Each row comes from the steps of one walk. Every step used is in the known rows, and no mark comes twice. Write the walk behind each row, first mark first.
(in the rows, 128 means zero)
Known rows:
sepufe/fesuf: [114 144 129  99 134 100 145 132 122 111 120 150 117  89 101 146 128 122
 146 119 132 111 171 103 103 123 161  54 121  86  98 133  70 123 157 133
 122 119 165  99 142]
domod/fesuf/sepufe: [136 126 142  93 113 128 148 121 107 132 120 160 139  59 105 125 108 104
 144 111 155 112 147 110 101 154 163  51 141 111 128 152  98 114 156 110
 126 129 152 112 181]
kapod/kevos/diluv: [157 133 120  88 139 119 148 142 101 122 121 164 115  99  81 129 127 104
 140  96 152 115 152 131 126 145 169  65 139  61 115 184 122 139 160 137
 141 136 151 106 147]
keri/fesuf/domod/kevos/kivov: [ 98 142 117 107  99 170 151 129 120 125 108 203 131  75 104 125 116 126
 135 114 171  98 166 134 125 199 172  52 139  74 135 119  67 140 152 136
 141 145 168 102 155]
viti/sepufe: [140 144 131 123 156  85 154 129 120 131 141 160 122  87 104 138 106 113
 137 129 137 115 157 103 116 113 156  52 146  86 118 105  97 127 153 125
 123 139 142  97 145]
sepufe/fesuf/domod/kevos/kapod: [ 91 145 122 140 121 138 150 129 134 134  87 186 130  84 101 154 118 112
 146 100 163 121 202 152  97 155 175  35 114  81  99 112  46 134 148 128
 120 145 164 109 152]
duze/keri/kapod/kevos/domod/fesuf/sepufe: [189 140 118 116 100 129 135 128  96 119 118 177 127  54  95  81 117  99
 152  98 162 111 137 109  75 169 155  39 152  95 136 187  78 109 153 109
 141 121 113 107 176]
keri/kapod: [121 131 122  96 136 112 149 134  97 122 132 160 138  75  93 130 114 117
 136 130 142 109 163  87 123 124 158  65 117  93 130 145  51 125 150 130
 150 114 132  85 142]
duze/keri/kapod: [143 143 118 103 139  90 148 131  92 121 127 161 112  83  94 112 112 117
 138 136 141 111 169 112 113 133 155  56 130  96 129 158  61 119 150 140
 147 109 135  86 135]
keri/duze/kevos: [156 146 126  84 127  86 159 132  86 131 149 182 119  97 100 131 125 120
 140 129 145  98 157 151  81 129 178  63 169  69 137 151 106 141 155 163
 141 129 144  82 147]
sepufe/fesuf/domod: [ 91 128 132 102 140 112 153 121 124 113 116 166 121  88  99 157 125 124
 148 115 138 106 170 137 109 123 168  40 121  72  99 159  43 121 149 121
 131 133 171 108 160]
suzo/viti/sepufe/fesuf/domod/kevos/sukove: [ 90 153 120 188 137 124 157 123 145 129  99 191  94 103 106 172 109 124
 164 104 175 116 204 154 119 179 159  36 149  88 114  78  78 130 139 107
 119 147 167 121 188]
sepufe/fesuf/domod/kevos: [ 77 137 126 106 123 138 147 130 137 128 111 175 120  83 101 151 114 114
 154 114 163 114 197 146 116 151 173  37 133  81 103 148  61 125 147 134
 142 135 163 110 155]
keri/fesuf: [121 143 122  73 123 138 146 132 105 122 122 153 127  80  99 133 121 128
 138 124 135 103 145  93 110 162 158  66 142  81 126 133  85 133 155 130
 146 118 156  99 138]
duze/keri: [143 146 126  98 143  95 154 132 102 126 139 153  90  98  96 129 112 114
 141 130 135 112 155 142 130 133 161  52 145  85 121 154  98 122 157 144
 136 121 152  95 137]
sepufe/viti: [130 140 131  95 133  90 160 128  98 128 141 166 117 101 100 148 118 111
 141 134 136 108 153 133 140 148 175  49 119  67 132 124  77 123 152 139
 148 135 146  95 150]
fesuf/domod/kevos/sukove: [114 127 121 118 123 163 158 130 117 135 110 177 113  97  96 161  98 122
 135 113 185 108 191 172 147 184 182  48 164  80 118 134  92 138 147 126
 148 149 158 105 168]
kevos/duze/keri/kapod: [163 135 115 128 121  97 149 135  76 120 124 168 123  88  88 131 114 107
 129 135 141 114 172 133 118 127 148  62 128 100 143 142  83 128 154 138
 123 127 133  77 155]
keri/duze: [154 137 131  89 135  94 152 135  91 135 151 169 122  85  97 146 111 124
 144 123 146 108 156 121 122 139 169  68 151  77 131 135  87 134 151 152
 142 134 152  84 149]
fesuf/domod/kevos/diluv: [118 133 122 103 127 149 159 136 121 145 100 185 116  78  84 140 101  95
 139 113 169 118 183 180 128 146 179  57 127  72 105 168 112 135 150 127
 153 149 164  99 149]
domod/fesuf: [145 136 132  90 117 144 151 134 112 146 136 164 115  74  98 133 104 108
 145 121 166 111 166 109 114 145 163  59 137  88 126 137  96 124 153 129
 113 123 143  95 155]
suzo/viti/sepufe/fesuf: [ 99 156 130 159 156  72 154 131 133 114 122 169  99  88 103 158 124 118
 164 115 132 118 171  99 118 125 141  56 119  90 118  95  72 122 149 116
 105 123 158 111 161]
suzo/viti/sepufe/fesuf/domod/kevos: [ 62 156 125 169 146 110 157 128 153 131 115 196 101  85 101 161 110 112
 171 117 162 123 197 138 124 154 153  36 129  84 121 106  71 122 140 117
 126 136 158 121 175]
sepufe/viti/suzo: [134 145 133 121 123  97 150 134 115 131 145 157 107 117 107 157 118 113
 137 140 125 111 142 131 134 149 167  44  99  74 134 104  58 127 150 131
 155 139 129 101 141]
keri/duze/kevos/diluv/nekiv: [176 151 114  85 117  69 153 132  81 157 103 187 103  78  90  95 126 100
 126 115 141  97 154 150  67 114 188  79 182  59 115 159 116 150 159 165
 132 134 150  81 125]
kivov/rogob: [128 129 133  81 126  68 151 134 115 113 129 142 119  82  97 138 122 112
 146 136 153 110 162 127 106 163 154  54 126  77 127 149  85 131 150 139
 146 125 158  97 148]
viti/sepufe/fesuf/domod/kevos/kapod: [107 154 122 176 135 109 149 124 147 143  89 194 136  88 114 149 104 107
 146 103 158 124 197 136  84 137 167  22 121  81 102  78  56 133 145 119
 110 156 154 113 156]
kapod/kevos/domod/fesuf/sepufe/viti: [176 134 132 104  94 131 146 127 104 127 139 174 134  69  98 116 121  91
 154  94 161 109 131 132  97 189 175  32 142  68 141 152  95 114 153 109
 141 149 127 118 192]
suzo/viti: [ 98 138 129 115 150 115 162 137 107 121 140 159  95  85  84 160 126 117
 152 122 143 116 155 136 161 146 153  73 123  84 137 129  77 126 150 126
 124 114 153 102 160]

Which walk is each row?
[ 81 142 133 166 162  91 159 119 142 118 123 187 101  94 100 172 120 121
 168 118 137 114 169 130 128 126 148  40 114  82 120 112  43 120 143 104
 114 135 166 120 181]  suzo/viti/sepufe/fesuf/domod
[194 145 122  90 124 105 161 136  99 130 137 171 119  80  94 125 127 113
 136 118 142  99 146 173  72 116 178  67 163  55 133 150 100 141 155 152
 132 134 140  69 139]  keri/duze/kevos/domod
[123 148 129 135 147  71 145 127 136 119 122 154 124  94 114 138 113 116
 149 121 129 115 171  83  88 114 152  44 127  88 102  97  75 124 153 126
 113 136 156 103 142]  viti/sepufe/fesuf
[ 94 151 126 138 139 111 149 125 151 134 116 187 126  89 114 145 101 109
 158 115 162 119 197 123 103 135 164  23 136  83 107 112  74 123 145 127
 135 148 154 112 158]  viti/sepufe/fesuf/domod/kevos
[133 140 116 115 118 147 150 139 111 132 115 154 108  94  98 145 103 120
 133 112 181 112 194 140 136 187 172  63 165  90 113 113 116 139 151 136
 136 135 155  94 151]  domod/kevos/sukove
[173 132 118 114 126 107 147 143  82 119 147 171  98 116  86 141 126 105
 138 107 149 117 158 156 129 157 155  52 168  73 140 158 124 136 163 148
 123 140 134 104 168]  kapod/kevos/duze/keri
[175 141 136 101  87 114 159 116 104 125 118 173 134  65 108 105 123  89
 141 113 149  99 136 174  57 149 184  37 142  77 145 154 105 115 158 114
 129 145 137  97 179]  duze/kevos/domod/fesuf/sepufe/viti
[140 131 142 103 103 102 151 115 100 135 125 169 139  72 109 132 109  98
 149 119 151 107 145 118 108 179 176  37 127  98 140 140  88 109 153 112
 136 142 149 115 188]  domod/fesuf/sepufe/viti
[124 135 143 123 121  79 145 122 109 118 128 156 131 103 114 146 119 107
 139 133 116 109 124 131 126 161 167  39 105  97 138 121  61 118 153 110
 160 143 138 119 169]  fesuf/sepufe/viti/suzo
[181 136 121  93 111 164 144 145 115 138 146 168 113  67  88 118 119 101
 149  93 174 112 149 119 105 159 163  54 152  57 128 161 103 129 156 125
 117 132 120 100 161]  kapod/kevos/domod/fesuf
[ 88 141 123 189 131 119 161 132 135 131 109 204 113  91  94 178 111 101
 163 113 163 124 205 166 124 150 147  43 125  89 133  90  92 132 144 115
 107 152 154 112 196]  suzo/viti/sepufe/fesuf/domod/kevos/duze
[185 136 127 103 113 157 156 139 120 147 128 158 119  57  91 127 105 103
 139 113 160 110 158 132 102 128 163  64 127  72 123 134  92 124 152 119
 111 133 136  85 149]  kevos/domod/fesuf
[194 147 120 125  90 112 142 124  88 123 126 185 126  68  97  87 118  93
 157 109 159 109 135 116  81 190 167  22 132  84 152 172  72 104 149 116
 155 135 110 110 187]  duze/keri/kapod/kevos/domod/fesuf/sepufe/viti
[ 88 156 121 174 143 108 158 130 148 142  87 200 100  88  93 153 109 100
 166 106 158 126 196 162 110 139 157  47 108  80 107 119  94 127 143 112
 124 148 173 116 170]  suzo/viti/sepufe/fesuf/domod/kevos/diluv
[151 163 123 142  69 114 134 134  98 133 103 175 124 110 117 128 112 102
 138 128 134 115 149 157  88 218 156  32 133 109 157  92 108 128 155 125
 162 145 135 112 173]  domod/kevos/duze/keri/fesuf/sepufe/viti/suzo
[ 83 158 122 200 144 114 159 127 148 137  91 208 109  91 101 162 112 108
 163  99 161 129 198 150 109 154 156  32 106  83 117  70  51 131 140 112
 102 147 155 121 170]  suzo/viti/sepufe/fesuf/domod/kevos/kapod
[ 99 128 126 125 108 143 150 134 120 130 102 181 132  88  96 165 115 105
 144 111 164 117 201 170 111 148 164  44 129  84 115 132  81 136 150 135
 126 148 163 101 174]  sepufe/fesuf/domod/kevos/duze
[112 130 118 106  98 175 151 136 105 138 104 189 145  76  91 152 109 114
 136 115 164 110 178 160 117 183 164  52 147  78 140 126 101 145 150 128
 144 146 151  99 172]  keri/fesuf/domod/kevos/duze
[135 132 122 108 114 144 152 149 100 138 129 165 137  81  90 155 109  99
 133 123 169 122 189 154 130 154 161  66 144  93 133 112 129 141 155 146
 129 140 138  85 158]  domod/kevos/duze
[154 145 108 124 125  95 139 134  85 105 142 199 108  96  94 102 132 121
 135 115 157 102 156 102 134 174 156  54 143  82 146 148  58 129 159 149
 138 123 131  99 148]  duze/keri/kapod/kevos/kivov
[145 143 111  97 135  97 139 136  87 112 143 177 106  97  89 108 125 118
 148 119 152 114 158  98 121 164 156  45 150  80 139 182  74 123 153 145
 155 112 118  98 145]  duze/keri/kapod/kevos
[147 120 112 113 122 117 143 143  77 113 139 181 150  86  81 137 132 110
 138 115 156 112 168 101 125 152 152  66 138  82 147 152  77 139 155 136
 139 131 120  94 171]  keri/kapod/kevos/duze
[149 120 122 106 126 120 150 145  86 115 148 167 131 103  83 156 131 107
 134 105 156 113 159 130 140 156 156  63 154  72 140 142 114 143 161 142
 122 142 135 101 168]  kapod/kevos/duze
[175 140 105 122 129 114 139 132  79 106 125 169  95 114  90 118 121 129
 140 108 167 105 169 112 117 187 161  50 169  85 131 156  80 130 152 134
 146 122 131 101 160]  duze/keri/kapod/kevos/sukove
[124 148 119 121 127 139 152 142 115 147 107 172 127  86  96 139 110 107
 131 110 166 127 190 138 119 162 170  58 128  86 115 101  90 140 152 140
 121 135 141  95 136]  domod/kevos/kapod
[134 150 120 170 122  93 150 130 131 137 107 192 111 102 109 150 100  99
 150 116 159 122 200 169  90 138 156  21 148  91 117 104 103 127 150 134
 111 160 154 104 171]  viti/sepufe/fesuf/domod/kevos/duze/keri
[154 158 111 111  95 142 144 145  95 138 110 175 113  93  96 125 109 110
 135 120 159 117 184 144  96 188 152  57 163  93 139 114 139 142 157 149
 134 131 142  89 145]  domod/kevos/duze/keri/fesuf
[182 145 122  94 104 150 160 134 115 139 127 169 112  72  96 112 117  99
 135 115 161 102 156 161  68 117 172  56 151  65 130 154 110 128 158 132
 105 126 129  82 144]  duze/kevos/domod/fesuf
[152 132 113 106 111 147 148 130  85 115 121 194 111 107  85 140 123 122
 144 103 148 104 148 157 105 190 155  38 173  63 151 170  93 140 156 130
 142 144 146 113 184]  kapod/kevos/duze/keri/fesuf/domod
[180 149 135 130  81 124 152 123 117 129 116 177 121  87 115 114 122  91
 137 122 141 100 125 168  55 147 175  36 118  80 147 130  84 117 155 105
 134 150 116 104 171]  duze/kevos/domod/fesuf/sepufe/viti/suzo
[111 153 116  90 112 162 148 129 115 137 105 184 100  88 100 122 101 123
 148 120 161 110 177 153 118 190 167  35 169  75 127 161  96 127 149 140
 163 128 154 107 147]  duze/keri/fesuf/domod/kevos
[215 157 136 131  76 102 148 123 104 147 133 191 127  81 118 114 118  99
 146 122 142  97 123 172  46 154 180  37 133  74 156 127  88 126 151 121
 141 156 120  97 177]  keri/duze/kevos/domod/fesuf/sepufe/viti/suzo
[177 136 112 105 105 160 139 142 104 132 136 179 133  55  83 103 119 103
 150 105 174 111 155  85  93 154 158  55 132  68 137 154  69 123 147 122
 129 124 106  90 158]  keri/kapod/kevos/domod/fesuf
[198 141 131  96  92 114 156 123  94 138 125 185 140  51 104 104 117 102
 142 104 158  98 138 160  37 135 178  55 172  84 144 164 112 126 156 126
 117 139 138  89 176]  keri/duze/kevos/domod/fesuf/sepufe
[158 141 110 119 111  48 136 133  95  92 135 187 109  95  99  94 140 121
 145 126 170 104 163 108 101 203 149  42 131  73 152 168  59 130 156 154
 151 125 143 102 155]  duze/keri/kapod/kevos/kivov/rogob
